Each row comes from the steps of one path. Every step used is in the known rows, and no mark comes twice. Write the path behind each row, first mark first.
In the rows, 128 means zero.
Known rows:
z/q: [111 146 139 123 125 104 145 182 154 104 121 117 135 154 105 151  74 100
 144 138 113 167 145 119  66 121 169 150 125  75 180 128 111]
s/e/r: [110  93 158 125 132  94 132 202 155 100 145 113 145 152 102 133 104  97
 141 123 120 151 145 109  98 109 158 150 118  86 178 124 120]
j/z/q: [111 140 136 117 118 107 150 171 153 107 128 132 133 134 104 185  90  93
 156 144 116 157 121 117  88 133 163 150 121  91 169 102 112]
v/q/z/k/s: [123 118  75 103 122 103 144 182 140 111 126 145 140 199 119 139  70 134
 133 141  83 142 143 167  84 111 178 149 130  57 127  81 136]
w/e/v/q/z: [ 99  95 148  80 137 100 155 166 120 111 117 189 118 183 114 133  73 128
 124 144 120 175 135 141  75 114 194  93 148  71 130  89 158]
j/z/k/s: [133 122  91 122 125  88 130 194 146 109 128 132 131 146 108 173 105 115
 153 134  92 153 122 148 103 115 161 177 139  71 145  78 107]
w/j: [123 126 139 122 155 103 149 191 139  99 112 121 124 152 109 147  99 104
 138 121 119 187 129 117 109  95 182 152 148  80 190 133 105]
y/h/e/v/q/z/j: [123 106 158  81 123 112 128 155 135  96 114 181 163 207 145 134  40 124
  71 151  96 171 110 156 143 115 166  76 145  91 143  88 113]
a/m/e: [141 108 123 143 148  86 128 169 143  97 115 120 144 149 120 131  94 114
 139 143  92 186 124 108 103 126 170 107 132  90 169 133 128]
k/s/e/v/q/z/j: [120  95 153  77 136 109 142 180 130  85 123 161 137 185 141 133  43 122
 114 138  76 168 136 167  91  97 189 123 147  61 142  64  98]
n/r: [111 117 122 132 137 107 143 188 139  87 129 102 141 143 122 158 112  85
 147 137 125 162 138 114 112 108 157 150 124  75 179 127 134]
a/m/e/v/q: [139  80 138 114 151  93 140 152 144  85 114 151 154 160 129 108  50 124
 129 164  83 192 124 128  87 132 183  82 147  76 145 114 117]
k/s/e/v/q/z: [107  99 138  93 131  96 150 172 133  92 133 166 144 189 127 132  64 122
 137 128  88 154 141 158  83 109 192 111 152  49 140  57 110]
q/z/e/m: [125 138 146 119 118  88 122 179 107 109 132 154 130 147 123 144  89 115
 138 139 102 161 142 146 114 109 160 119 113  76 159  96 165]
h/e/v: [126 125 156 126 133  90 126 175 134 101 127 138 141 165 102 137  79 114
 119 142 117 186 131 116 114 124 170  95 152  89 168 102  98]
v/q/z/k/s/e: [106 112 106  98 115  90 154 195 141 103 135 143 138 206 123 130  75 137
 143 125  76 139 140 165  77  97 183 141 121  60 139  75 145]
k/s/e/v/q: [111 101 154 106 141  87 153 184 145  77 126 148 148 173 120 121  64 116
 145 132  89 171 139 147  68 104 185 124 164  43 158  82  88]
y/h/e: [116 141 142 136 125  83 126 177 146  99 117 137 162 185 115 145 107 109
 112 123 117 170 113 116 134 117 149  99 150  93 182 125 116]
w/j/z: [123 119 136 114 148 106 154 181 139 100 119 139 122 131 109 180 113  95
 148 129 123 177 105 114 124 109 175 152 145  95 178 106 104]
s/e: [101 126 155 131 138  85 142 199 145  96 132 114 138 161 104 144 109 104
 151 116 112 166 135 106  85 107 178 128 127  76 191 130 120]
w/j/z/e/h: [105 107 177  88 132  97 119 202 141  92 131 184 137 138 120 152 107  91
 145 124  99 184 100 129 139  77 171 138 163  82 181  98 130]
n/r/e/h: [ 99 117 138 116 136 109 108 187 141  90 135 114 156 168 132 137 114  74
 125 141 115 175 123 102 139 106 157 127 125  69 189 104 176]
k/s: [132 139 104 135 142  92 133 192 142  96 120 118 138 152 109 156 104 104
 147 123 102 173 140 128  89 116 171 157 160  55 171 106  89]
e/r/n: [123 112 112 130 151 113 116 192 145  95 128 115 155 130 115 128  77 100
 137 146 128 160 144  91 105 152 157 142 116  71 195 122 119]
m/e/r: [140  81 125 134 136  98 110 189 154 106 128 112 148 143 119 113 112 105
 119 148 126 177 137  98 113 122 158 144 132  97 165 108 112]
r/e/s: [122 148 138 122 151  99 119 186 129 101 107 120 126 159 113 152 122 110
 123 141 127 182 122  92  94 110 171 136 142  58 182 101 141]
k/s/e: [114 131 137 134 136  81 141 203 142  89 128 119 138 160 112 143 108 105
 154 109  95 168 139 126  83  99 174 148 150  59 183 104  99]
w/j/z/k/s/e/h: [118  95 150  81 127  84 127 212 150  96 139 168 134 166 117 145 101 109
 153 108  73 169 109 161 123  67 162 179 150  77 157  78 119]
y/h/e/v/q/z: [108 112 141  99 120  99 136 144 137 102 122 182 168 213 130 134  64 126
  93 141 109 160 113 148 132 127 168  65 151  84 142  79 131]
q/v: [110 131 104 142 145 101 131 178 140  95 136 122 135 175  97 147  78 113
 133 139 128 166 134 104 100 133 167 129 126  73 179 113 122]
m/e/h: [128 105 127 115 139  92  99 188 156 101 129 145 153 167 124 114 117 106
 125 136 106 192 121 103 108 110 171 118 156  81 170 112 128]
h/e/r/n: [125 119 133 131 138 109 114 190 139  92 133 118 161 147 112 119  77 108
 123 150 131 167 135  82 126 148 148 111 119  96 194 113 123]

Write each row's path:
[135  94 107 135 150 107 104 193 146  95 120 111 156 133 132  95  91 110
 124 155 126 178 135  75 111 147 159 130 121  85 192 106 122] => m/e/r/n
[102 101 117  74 114  92 128 195 150 101 148 171 154 217 127 119  73 130
 139 120  64 142 137 172  88  86 173 135 133  53 129  73 157] => v/q/z/k/s/e/h
[119 119 120  89 136 128 144 172 135 100 118 140 135 178 131 153  62 116
 112 151 100 162 129 131 101 115 184 121 121  82 153 111 128] => v/q/z/j
[140 152 154 138 126  76 121 163 129  96 121 141 157 164 121 142  93 113
 116 134 113 169 113 132 137 121 126  99 131  98 169 119 129] => y/h/e/m
[113  91 165  61 140 113 148 176 118 107 111 185 112 178 126 133  51 126
 103 154 105 189 133 149  88 102 191 103 145  83 133  98 144] => w/e/v/q/z/j
[ 97  98 130 100 133 122 145 154 124  92 128 132 146 185 142 134  69  98
 108 165 119 160 130 126 129 122 184 100 113  66 157  59 178] => n/r/e/v/q/z
[106 113 149 107 125  94 118 185 121 111 128 165 133 164 117 137  79 113
 120 135 105 170 144 144 115 108 189 111 144  63 158  88 134] => q/z/e/v
[123  93 142 127 132  89 129 205 151  92 141 116 148 149 111 134 102  98
 146 117 105 151 149 127  96 101 155 170 142  69 169  97  95] => k/s/e/r
[ 93 124 133 106 119 104 147 183 131 100 128 161 143 183 125 135  81 118
 133 141 104 154 134 131  94 107 188 103 133  64 162 100 158] => v/q/z/e
[104 124 104 105 135 113 153 163 139 107 127 145 142 182 119 153  85 118
 135 141 114 149 133 126  89 126 185 112 127  71 148 102 142] => v/q/z
[127 146 147 115 136  93 127 186 131  94 116 137 131 162 102 158 116 122
 132 134 128 180 122 100 101 106 153 121 157  82 169 107 112] => h/e/s
[128 129 122 102 136 120 123 183 130 113 120 131 126 163 124 169  83 109
 110 138 105 170 135 130 115 115 178 137 121  86 162 116 123] => q/z/j
[123 100 139  75 143 125 136 163 132 101 119 160 137 174 131 145  39 121
 101 159  97 172 134 149  99 120 192 112 133  73 139  92 112] => e/v/q/z/j
[123 133 166 129 137  79 140 185 127  93 134 120 132 142 110 138  96 112
 155 127 107 166 138 125  88 113 154 131 110  80 178 122 134] => s/e/m
[ 98 127 142  85 126 105 138 187 123  91 116 178 131 174 128 145  92 128
 137 140 109 156 130 132  83  93 175 117 149  53 149  87 156] => v/q/z/e/s
[126  97  91  91 126 100 136 173 134 110 126 161 139 196 121 133  46 137
 122 146  80 154 147 185  86 117 185 139 143  48 115  62 120] => e/v/q/z/k/s
[ 89 113 142  79 117 104 121 184 140  98 140 192 158 192 129 125  78 110
 130 135  93 159 127 138 104  98 182  95 147  61 151  98 171] => v/q/z/e/h
[119  89 115 114 128  94 122 212 147  92 142 128 152 133 119 137  84 112
 157 136  95 138 129 128 113 129 146 175 106  71 171  69 119] => j/z/k/s/e/r/n
[115  91 102  95 121 112 136 173 123  97 126 132 142 203 146 123  57 115
 107 163  90 153 139 169 123 106 176 139 114  50 133  36 170] => n/r/e/v/q/z/k/s
[118  98 125 101 120  80 125 196 132 114 136 148 131 190 115 131  75 132
 128 117  79 156 151 177  98  96 181 149 132  57 136  63 122] => q/z/k/s/e/v
[146  88 141 131 154  86 123 162 140  98 114 139 145 147 119 121  70 117
 127 150  88 198 128 125 102 131 175  98 144  81 155 115 110] => a/m/e/v
[123  85 116 100 135 105 134 155 138 105 119 161 145 183 136 110  74 132
 109 158 110 177 129 128 101 130 194  89 142  78 135  67 127] => m/e/v/q/z
[110 135 137 117 144 100 100 185 146 108 130 133 152 176 113 133 108  93
 118 137 110 185 119  97 114 116 174 113 139  66 186 112 152] => r/e/h
[ 97  87 142  85 121  94 149 180 140 110 137 159 139 205 115 117  53 139
 128 138  91 149 144 161  82 108 191 113 108  66 136  85 150] => s/e/v/q/z/k
[111 132 140 120 147 109 129 189 123  83 111 103 129 149 130 156 127  93
 129 145 133 171 124  93 117  97 153 151 127  60 185  93 163] => n/r/e/s
[117 106 129 129 144  99 122 209 143  80 135 116 159 140 125 116  82 101
 150 125 106 156 147 108  98 129 156 155 129  57 195  94 104] => k/s/e/r/n
[112  74 114  93 111 100 141 197 150 106 146 142 148 197 121 120  67 130
 133 135  86 125 153 166  89  96 162 161 110  70 127  69 140] => v/q/z/k/s/e/r
[100  88 140  98 116 112 133 186 139 103 140 160 150 171 123 125  72 111
 124 151 113 140 143 134 108 108 169 123 123  75 149  91 155] => v/q/z/e/r
[139  70 110  97 131  95 134 152 137 112 122 163 146 191 130 107  39 149
 115 167  67 168 133 164 102 126 185  90 116  83 115  91 157] => a/m/e/v/q/z/k
[140  80  88  95 126  94 125 174 137 109 119 160 143 199 137  99  60 148
 107 157  79 174 138 169  93 112 188 128 146  61 112  44 122] => m/e/v/q/z/k/s
